Known rows, with every way that one mark hangs from another:
{K_176 K_880}: [-30.5  -9.0  24.9  -1.3 -13.2  -1.0   6.2  16.0  -6.6   1.1  -7.4 -14.1
  -5.2   2.1   1.5  16.2   3.2   0.4]
{K_880 {K_176 {K_755 {K_588 {K_596 K_750}}}}}: [ 15.2  -0.1 -30.9   9.7   2.1  -2.9   1.0  14.9  -1.2  -7.2  -9.8  -4.5
  -2.0  12.6  -0.1   5.9  20.4 -18.1]
{K_588 K_596 {K_755 K_750}}: [  3.7 -21.2 -28.7 -27.9  34.5  15.4  -6.5 -15.1 -13.9  24.9 -12.6  16.7
   9.1  37.0   3.0  -0.4  -8.7   2.3]
{K_755 {K_588 {K_596 K_176}}}: [  2.7  22.9   7.1 -11.0   0.2  16.0 -21.0   1.6 -11.8 -13.8   8.8 -13.7
  12.1  -1.4  -7.2 -11.5   1.2 -19.7]
{K_880 {K_176 {K_755 {K_750 K_596}}}}: [ 14.3 -11.0 -22.6   8.4   4.9  -7.9   9.5  13.1   8.7  10.3 -30.7   7.0
  -3.9  10.5   3.4  10.1  20.2  -8.6]
{K_755 K_176 {K_750 K_596}}: [ 21.1 -23.1  11.9  -2.9   1.6  12.3   1.9 -10.8  14.0  16.5 -39.3  22.6
  25.6  -6.8  15.8  10.5  -1.0  13.2]
{K_588 K_596}: [ -0.7  -2.9   6.3 -16.0  19.7  12.0 -13.1   1.7 -17.5  -5.0 -33.4  -9.1
   3.4  21.1   8.7   1.3  -2.0  -8.2]
{K_596 K_176}: [  4.5  40.2  17.9   0.5   0.9  -9.2 -19.3  -6.1   8.9 -14.4   4.6 -20.2
 -10.7  -6.4  -9.2  -3.3   3.3   5.4]
{K_588 {K_596 {K_176 K_880} K_750} K_755}: [  6.2  13.8 -25.2  -4.0  31.1  -0.7  -8.0 -28.9  -6.2 -16.4  29.2   5.7
  -1.4  30.0 -10.2 -14.8  -7.0   9.6]
{K_750 K_596 {K_755 {K_176 K_880} K_588}}: [ -8.5  -4.2  10.6  16.1  -2.5   9.1  16.7   6.2   2.8   4.8   7.8   2.5
   6.4 -13.5   2.3 -33.6  -9.2 -12.3]
{K_880 {K_176 K_755}}: [  7.1  -6.5 -21.1   8.7   7.3  -9.1   2.0  22.1   4.6   7.7 -23.0  -8.7
 -11.2  13.9   1.4  13.2  23.0  -9.6]
{K_755 {K_176 K_880} K_588 {K_750 K_596}}: [  5.0 -30.9  14.8   1.5 -16.4  24.4   6.7   2.3  11.4   9.5  -4.3  25.3
  38.8 -21.9   7.4   2.7   0.8  -3.2]
{K_176 {K_755 K_588} K_880}: [-44.2 -28.7  14.5   1.5  -8.2  -2.8  18.9  39.5 -13.3   1.9   5.3  -4.5
  -8.5 -15.7   6.4   6.5   5.7  -7.7]
{K_176 {K_755 K_750}}: [-14.9 -20.2  -0.5  -9.8  -1.6  -7.2  13.1  20.8  -5.7  15.9 -33.4   8.2
 -10.9  -7.9  17.1  17.0  -0.2   4.4]
{K_588 {K_755 K_176}}: [ -2.9 -17.6  -4.9 -14.5  21.7   6.5  -9.7  -9.1  -4.6  31.2   8.8  -5.0
   4.6  28.3   2.0  10.3   2.8  17.5]
{K_176 K_755 K_880}: [-43.3 -33.2  14.3   3.7   2.8 -10.3  20.9  35.7  -9.2   4.7 -12.3  -2.0
 -17.5  -6.5  12.0  12.9   5.1   3.9]
{K_755 {K_588 K_596} K_750}: [  6.6  -1.9  -6.8 -21.7 -14.4  25.0  -8.3   1.8  -9.4   2.9 -14.3  10.6
  24.4  -4.6   3.8   6.0  -6.2 -20.0]
{K_596 K_176 K_588}: [ 19.3  23.0  38.5  -4.0  -7.4 -15.2 -39.9 -14.7  12.6  -8.7  16.1 -21.4
 -13.2 -23.7 -26.9   0.5  -1.3   3.7]
{K_588 {K_596 K_750} K_755}: [  9.2   2.3 -23.9 -17.1  26.1   4.4  -5.0 -27.3 -22.2  -1.0   7.7   2.2
   2.0  42.8   1.1  -2.6  -6.6   6.0]
{K_750 K_596 K_755}: [ -6.3  16.2  13.5   7.6  -0.7  -7.3  18.1  -3.8  -6.5   7.6 -12.9  -5.7
 -14.1   2.0   2.8 -29.3 -10.5  -7.6]
{K_596 K_750}: [ 11.9  34.0  12.4  -0.3 -32.0 -12.9   2.5 -18.2 -11.2 -20.2  -1.1 -17.5
  -6.2   6.8   4.1  18.4  -0.8   6.6]
{K_880 {K_176 {K_755 K_588 K_750}}}: [ 10.8  -7.6 -30.1   6.1  -5.6  -0.6   4.0  20.8   6.8  10.7 -15.8   1.5
  -0.2   3.4   0.5  12.8  20.4 -15.8]

Rows:
[ 11.0  18.7 -15.9  -0.9   5.2   3.4  -0.7  -9.3 -14.5 -21.6 -17.3  -5.2
  -5.8  14.9   8.8  -8.5 -14.4  -7.5] -> {K_588 {K_596 {K_750 K_755}}}
[ 20.3  24.4  14.4   8.0 -17.5 -26.1 -22.4 -38.1  12.1 -23.6  62.6  -7.7
 -14.6 -14.6 -33.6   0.4  -6.6  16.8] -> {K_596 {K_176 K_880} {K_588 K_755} K_750}
[-15.5  -6.0 -11.2  13.4   0.1   4.7   9.0  19.0   9.0  10.5  -6.9  -8.6
 -11.2  -6.0   8.3  -8.0 -14.3  -0.8] -> {K_750 {K_755 {K_176 K_880}}}
[ 12.4 -11.5 -30.0   6.9   2.2  -5.8   5.2  18.9   9.0  11.0 -29.3   3.0
  -6.9   9.3   3.6  16.6  19.3  -8.8] -> {K_880 {K_176 {K_755 K_750}}}
[ -4.7  -7.2  -2.9 -12.9  10.5  -2.5   5.5 -20.5  -0.6  25.2  13.3  13.1
   2.0  18.4  -7.4  -0.8  -1.3  12.7] -> {K_588 {K_755 {K_750 {K_596 {K_176 K_880}}}}}
[-33.0 -42.5  -4.9  -3.1  -0.4   8.4  20.2  35.3  -8.0   2.5 -10.7  19.0
   2.9 -17.0  12.0   4.9  -3.0 -11.0] -> {K_176 {K_755 {K_588 K_596} K_750} K_880}
[ -1.7  34.6   2.1  21.1 -12.5 -25.9   9.6  -5.7   9.6 -42.3  26.4  -4.9
 -20.2 -19.2  -3.3  -2.1   0.0  13.7] -> {K_596 {K_176 K_755 K_880} K_750}
[  3.8  61.1 -10.9  27.2 -30.7 -15.3   6.4 -11.9  13.6 -43.5  50.1 -12.4
 -16.6 -24.2 -14.7 -20.6 -11.9  -2.2] -> {K_596 {K_176 K_880} {K_750 {K_755 K_588}}}
[ 15.0  47.9  -0.6  14.9  -9.7 -26.7   0.3 -14.5   5.7 -37.7  16.9  -8.6
 -19.8 -15.4  -1.2  -2.4   0.7  13.8] -> {K_596 {K_176 K_755} K_750}
[  4.6   3.7  -8.5  -5.6  32.6   5.0 -12.0   3.4  -2.0 -13.4 -25.8   6.5
  -2.5   3.1   6.0 -10.9  -5.5  -2.9] -> {K_588 {K_596 {K_176 {K_755 K_750}}}}
[  6.3  -2.8 -20.8   7.8  -2.0  -3.5   0.2  23.1   0.8   6.3 -10.7 -10.8
  -5.4   8.8  -1.9   9.6  23.9 -16.9] -> {K_880 {K_176 {K_755 K_588}}}
[-10.2 -19.2  16.7   2.7 -13.2  22.1  -7.2  18.5   2.4   3.5  10.3  -8.0
  24.1 -12.6   4.0  10.1   7.3  -5.7] -> {K_755 {K_176 K_880} K_588}
[ -2.7 -35.3  -4.7  -9.0  16.7   8.5   7.3 -14.4   4.6  33.6   2.7  20.9
  14.8  18.8   2.5   6.0  -0.3  19.0] -> {K_588 {K_755 {K_176 K_880} {K_750 K_596}}}
[  8.0 -26.3  -6.7 -14.3  18.6   7.9   0.9 -20.6   2.3  36.4  -3.1  18.2
  14.7  21.5   3.9   5.2  -0.7  19.1] -> {K_588 {K_755 K_176 {K_750 K_596}}}
[-21.5  10.6  11.4  11.1   9.7 -14.5   0.3  16.9   9.2 -15.5   8.4  -7.8
 -18.7 -17.3  -3.6  -4.8   4.9   7.0] -> {K_596 {K_176 K_755 K_880}}
[  1.0  17.0  33.4   4.0  14.1 -14.8   4.4  -9.8  -1.2  -9.0  -8.3  -1.9
  -7.2  -5.0  -2.2 -20.0   7.6   6.3] -> {K_750 {K_596 {K_176 K_755}}}
[  8.0 -13.1  47.2 -14.4   3.4 -10.6 -10.0 -24.3 -13.0  18.2   1.2  -3.8
  -0.1   7.7 -14.0  -4.9   3.6   4.4] -> {K_750 {K_596 {K_588 K_755}}}
[  0.3 -27.6   0.4  -1.6 -22.2  27.0  -1.2  12.3  13.5  11.9  -1.2  15.6
  33.4 -22.6   7.9  17.3  -0.7  -3.4] -> {K_755 {K_176 K_880} K_588 K_750}
[-10.7  17.5 -15.5  -1.0  -5.3  11.5   0.1  14.1 -10.4   3.7   2.9 -13.9
  -8.2  -1.1   0.8 -20.8 -15.8 -24.2] -> {K_750 {K_755 {K_588 K_596}}}
[  4.2  27.3   4.3  -1.5 -11.2  10.5 -12.6  -4.9 -10.0 -29.2  20.6 -10.6
  12.0  -4.4  -7.8  -9.2  -0.6 -16.2] -> {K_755 {K_588 {K_596 {K_176 K_880} K_750}}}
[-12.7 -27.7  -3.1  -8.8  20.2   6.0  -2.7  -3.9  -2.3  29.2  13.2  -1.4
   4.4  24.8   0.4  10.1   2.9  15.7] -> {K_588 {K_755 {K_176 K_880}}}
[  3.8  58.1 -11.9  28.0 -22.8 -20.9   7.7 -14.1  16.9 -41.7  36.6 -12.1
 -23.8 -19.5 -10.7 -16.4 -13.9   5.9] -> {K_596 {K_176 K_880} {K_750 K_755}}
[-10.7 -17.1   9.9  -8.7  -7.6  -1.1  16.6  16.8 -10.6  11.8 -16.9  13.5
   1.6 -15.1  11.6   1.6   2.1  -7.1] -> {K_176 {K_755 K_588 {K_750 K_596}}}
[ -9.8  31.7  12.2  18.4  -6.6  -3.6  12.0  -1.8   5.5 -12.4  27.5  -4.1
  -9.1 -19.9 -13.7 -47.2  -9.5 -15.7] -> {K_750 {K_596 {K_176 K_880}} {K_755 K_588}}
[  6.1  27.4 -10.9  15.7 -32.9  -2.8  10.8  -5.5   0.9 -19.6  21.2 -10.5
  -3.6 -10.5   3.6  -1.0 -11.4  -1.4] -> {K_596 {K_750 {K_755 {K_176 K_880} K_588}}}
[ -5.6  27.3   9.0   1.9   4.0  -9.6 -10.7   9.6   3.9 -14.0  12.6 -12.9
 -12.8 -17.7  -5.6  -9.5   5.5  -0.6] -> {K_596 {K_176 {K_755 K_588}}}
[ 11.8 -37.0 -33.9 -20.9  45.4  23.7 -11.3 -14.1  -3.2  27.4 -16.6  23.8
  20.3  33.6   8.8   0.5  -8.3  10.1] -> {K_588 K_596 {K_755 K_176 K_750}}
[ 13.3 -46.1  24.3   2.1  -6.0  10.2  -0.2  -5.6  19.3  15.9 -25.2  26.0
  23.9 -19.3   5.5  12.5  -3.2  11.4] -> {K_755 {K_176 K_880} {K_750 {K_596 K_588}}}
[  0.1 -35.0  -0.8   0.5  -6.9  15.1   2.9   8.5  19.0  15.7 -27.9  17.4
  20.4 -11.6  14.8  24.5  -3.8  12.3] -> {K_755 {K_176 K_880} K_750}
[ 23.3   6.8  16.1 -11.4 -25.7 -19.3 -17.7 -37.1 -10.0   1.0  32.8 -12.1
 -10.2   5.4 -18.7  18.8  -7.0  12.0] -> {K_596 {K_588 K_755} K_750}
